Every row comes from one small tree of marks. The marks that hang from a mark follow it in brackets, in the order of their numbers. Every link used is in the known rows. Which tree was each row made from?
Known rows
j_297(j_135(j_285(j_873))): [ 0.64  0.04 -1.52 -0.36  3.04  1.34  3.29 -0.92 -1.67 -1.22  0.79 -3.40
  0.48 -1.49  0.27]
j_282(j_528(j_873(j_854))): [-2.21  0.81  2.49 -1.45  2.03  0.95  2.28 -3.36  2.98 -3.17 -0.14 -0.60
 -1.58 -0.76 -2.55]
j_135(j_285 j_297 j_528): [-1.59 -0.41 -1.70 -0.85  3.94 -0.65  3.29  1.84  2.04  0.98  5.35 -2.79
  2.42  2.26  0.41]
j_297(j_135(j_285 j_528(j_873))): [-0.10  1.26 -1.35  0.04  2.41  0.04  4.18  1.29  0.93 -1.65  2.85 -3.03
  0.19 -0.75  0.13]
j_528(j_873(j_297(j_135(j_285)) j_854)): [-3.68  3.27 -0.95  0.28 -1.29  0.96  0.96 -1.50 -0.85 -1.11 -0.37 -1.68
  1.27 -0.49 -0.35]
j_282(j_528(j_873(j_297(j_135(j_285)) j_854))): [-1.07  1.58  0.71 -1.01  0.68 -0.29  1.50 -2.25  0.80 -2.88 -0.14 -0.99
  0.34 -0.41 -0.80]
j_873(j_297(j_135(j_285(j_282))) j_528 j_854): [-5.30  1.63 -3.12 -0.78 -2.94  1.31 -0.37 -3.04 -1.58  0.19 -1.03 -2.42
  4.41 -1.40 -0.60]
j_135(j_297 j_528): [-2.45 -0.58 -0.60 -1.18  3.23 -0.03  3.54 -0.40  4.38  0.68  3.55 -2.13
  1.18  0.33 -0.96]
j_873(j_297 j_528): [-4.75 -0.85  0.06 -0.60 -2.79  2.77  2.63 -2.60 -0.72  0.62 -1.43 -1.77
  3.13 -4.13 -2.79]
j_285(j_873(j_297(j_135) j_854)): [-0.92  0.57 -1.81 -0.34 -0.61  2.43  0.62 -4.91 -1.81 -0.83 -0.92 -1.21
  1.61 -2.05 -0.90]
j_135(j_297): [-4.18 -0.12  0.29 -1.30  3.20  0.59  2.79 -1.35  2.84  0.89  0.63 -2.73
  0.79 -0.05 -0.98]
j_135(j_285(j_282) j_297 j_528): [-1.76  1.50 -1.72 -1.83  5.46 -2.16  1.06  1.92  3.00  1.20  6.90 -2.47
  2.64  3.22  1.48]
j_285(j_282 j_873(j_297(j_135) j_528 j_854)): [-2.37  3.00 -1.77 -1.87 -0.92  1.20 -1.69 -4.23 -1.01  0.08  0.52 -0.91
  3.20 -2.36 -1.49]
j_873(j_297 j_854): [-5.15 -0.23 -1.30  0.03 -1.46  2.65  0.11 -5.45 -0.33 -0.34 -1.69 -1.17
  1.84 -0.82 -0.49]
j_528(j_873(j_297)): [-3.33  2.29  1.59 -0.06 -0.38  1.32  2.35 -1.14  0.32 -0.61  0.04 -1.02
  0.38 -2.18 -1.52]
j_285(j_282(j_297(j_135) j_528(j_873(j_854)))): [-1.42  3.53  2.27 -3.71  4.94 -3.65 -0.22 -3.36  3.94 -2.57  0.16 -1.63
 -0.62  0.87 -0.05]

Write each row's tree
[-2.97  2.47 -1.51 -0.67  2.35 -0.68  2.13  2.02  2.31  0.49  5.54 -1.83
  2.16  3.28 -0.60] -> j_135(j_285 j_297 j_528(j_873(j_854)))
[-2.38  1.27 -2.41 -0.93  0.45 -0.24 -1.10 -4.06 -0.46 -1.48 -0.41 -1.77
  2.36  0.49  1.65] -> j_873(j_297(j_135(j_285(j_282(j_528)))) j_854)
[-6.72 -0.29 -1.28 -0.42 -4.19  3.51  0.86 -4.79 -0.69  0.34 -2.22 -1.30
  3.49 -2.64 -2.95] -> j_873(j_297 j_528 j_854)
[-0.25  1.85  1.89 -2.85  3.68 -3.24  2.24 -2.20  1.77 -3.20 -0.86 -2.32
 -0.15  1.34 -0.68] -> j_282(j_297(j_135(j_285)) j_528(j_873(j_854)))
[-1.23  3.09 -2.02 -0.64  2.88 -0.75  1.46  0.25  1.67 -1.62  3.62 -2.51
  0.57  0.79  0.96] -> j_297(j_135(j_285(j_282) j_528(j_873(j_854))))
[ 1.37 -0.26 -0.38 -2.01  4.26 -1.90  3.52 -1.23  0.10 -1.00  1.39 -3.27
  1.18  0.07  0.19] -> j_282(j_297(j_135(j_285(j_873) j_528)))
[-0.59  2.39  0.90 -3.62  3.31 -1.31  0.69 -2.64  0.45 -0.10  0.73 -2.26
  1.77 -2.09 -1.91] -> j_285(j_282(j_297(j_135)) j_873(j_528))
[-3.83  2.28 -0.37 -0.92  1.54 -0.11  2.40 -0.18  4.58  0.21  3.69 -1.19
  0.90  1.33 -1.94] -> j_135(j_297 j_528(j_873(j_854)))
[-1.80  1.17  0.34 -1.82  2.52 -1.70  3.02 -2.61  2.69 -1.51 -0.40 -2.70
  0.15 -0.03 -0.83] -> j_282(j_297(j_135(j_528(j_873(j_854)))))
[ 1.69 -0.52  0.92 -3.13  4.64 -2.48  2.19 -3.66  0.58 -2.85 -0.78 -2.52
  0.48  0.77 -0.21] -> j_282(j_297(j_135(j_285(j_873(j_854)))) j_528)
[-1.88  3.41  1.06 -2.21  2.61 -1.41 -0.86 -3.16  3.02 -2.39  0.79 -0.72
 -0.13 -0.45  0.04] -> j_285(j_282(j_528(j_873(j_297(j_135) j_854))))
[ 0.01  0.32 -2.24 -0.22 -0.64  2.10  0.95 -4.46 -1.10 -0.99  0.59 -0.89
  1.78 -1.88 -0.96] -> j_285(j_873(j_297(j_135(j_528)) j_854))
[ 0.74  1.42 -1.42 -1.64  4.12 -0.25  0.62 -2.33 -0.25 -2.08  1.64 -2.47
  0.50  0.11  0.90] -> j_297(j_135(j_285(j_282(j_528) j_873(j_854))))
[-1.71  1.14 -1.79 -0.48  1.32 -0.30  0.69 -1.52 -1.16 -0.26  0.31 -2.72
  2.35 -1.07  2.08] -> j_873(j_297(j_135(j_285(j_282))))
[-0.02  1.52  0.87 -2.81  4.32  0.57 -1.26 -5.25  1.64 -2.24  2.20  0.00
 -0.33  0.03 -1.26] -> j_285(j_282(j_528) j_873(j_854))
[-1.05  2.26  0.98 -1.69  3.79 -1.17  0.29 -0.15  0.11 -1.30  3.13 -1.36
  1.08  0.93  0.84] -> j_135(j_285(j_282(j_528(j_873(j_297)))))
[-2.22 -0.01 -1.63 -0.38 -0.90  2.98  1.16 -2.00 -3.83  0.26  1.30 -1.63
  3.53 -0.85 -1.74] -> j_135(j_285(j_873(j_297 j_528 j_854)))
[-0.17  2.81 -2.27 -1.44  1.27  0.32 -1.83 -4.26  0.02 -0.69  2.48 -0.47
  2.07 -0.64  0.46] -> j_285(j_282 j_873(j_297(j_135(j_528)) j_854))
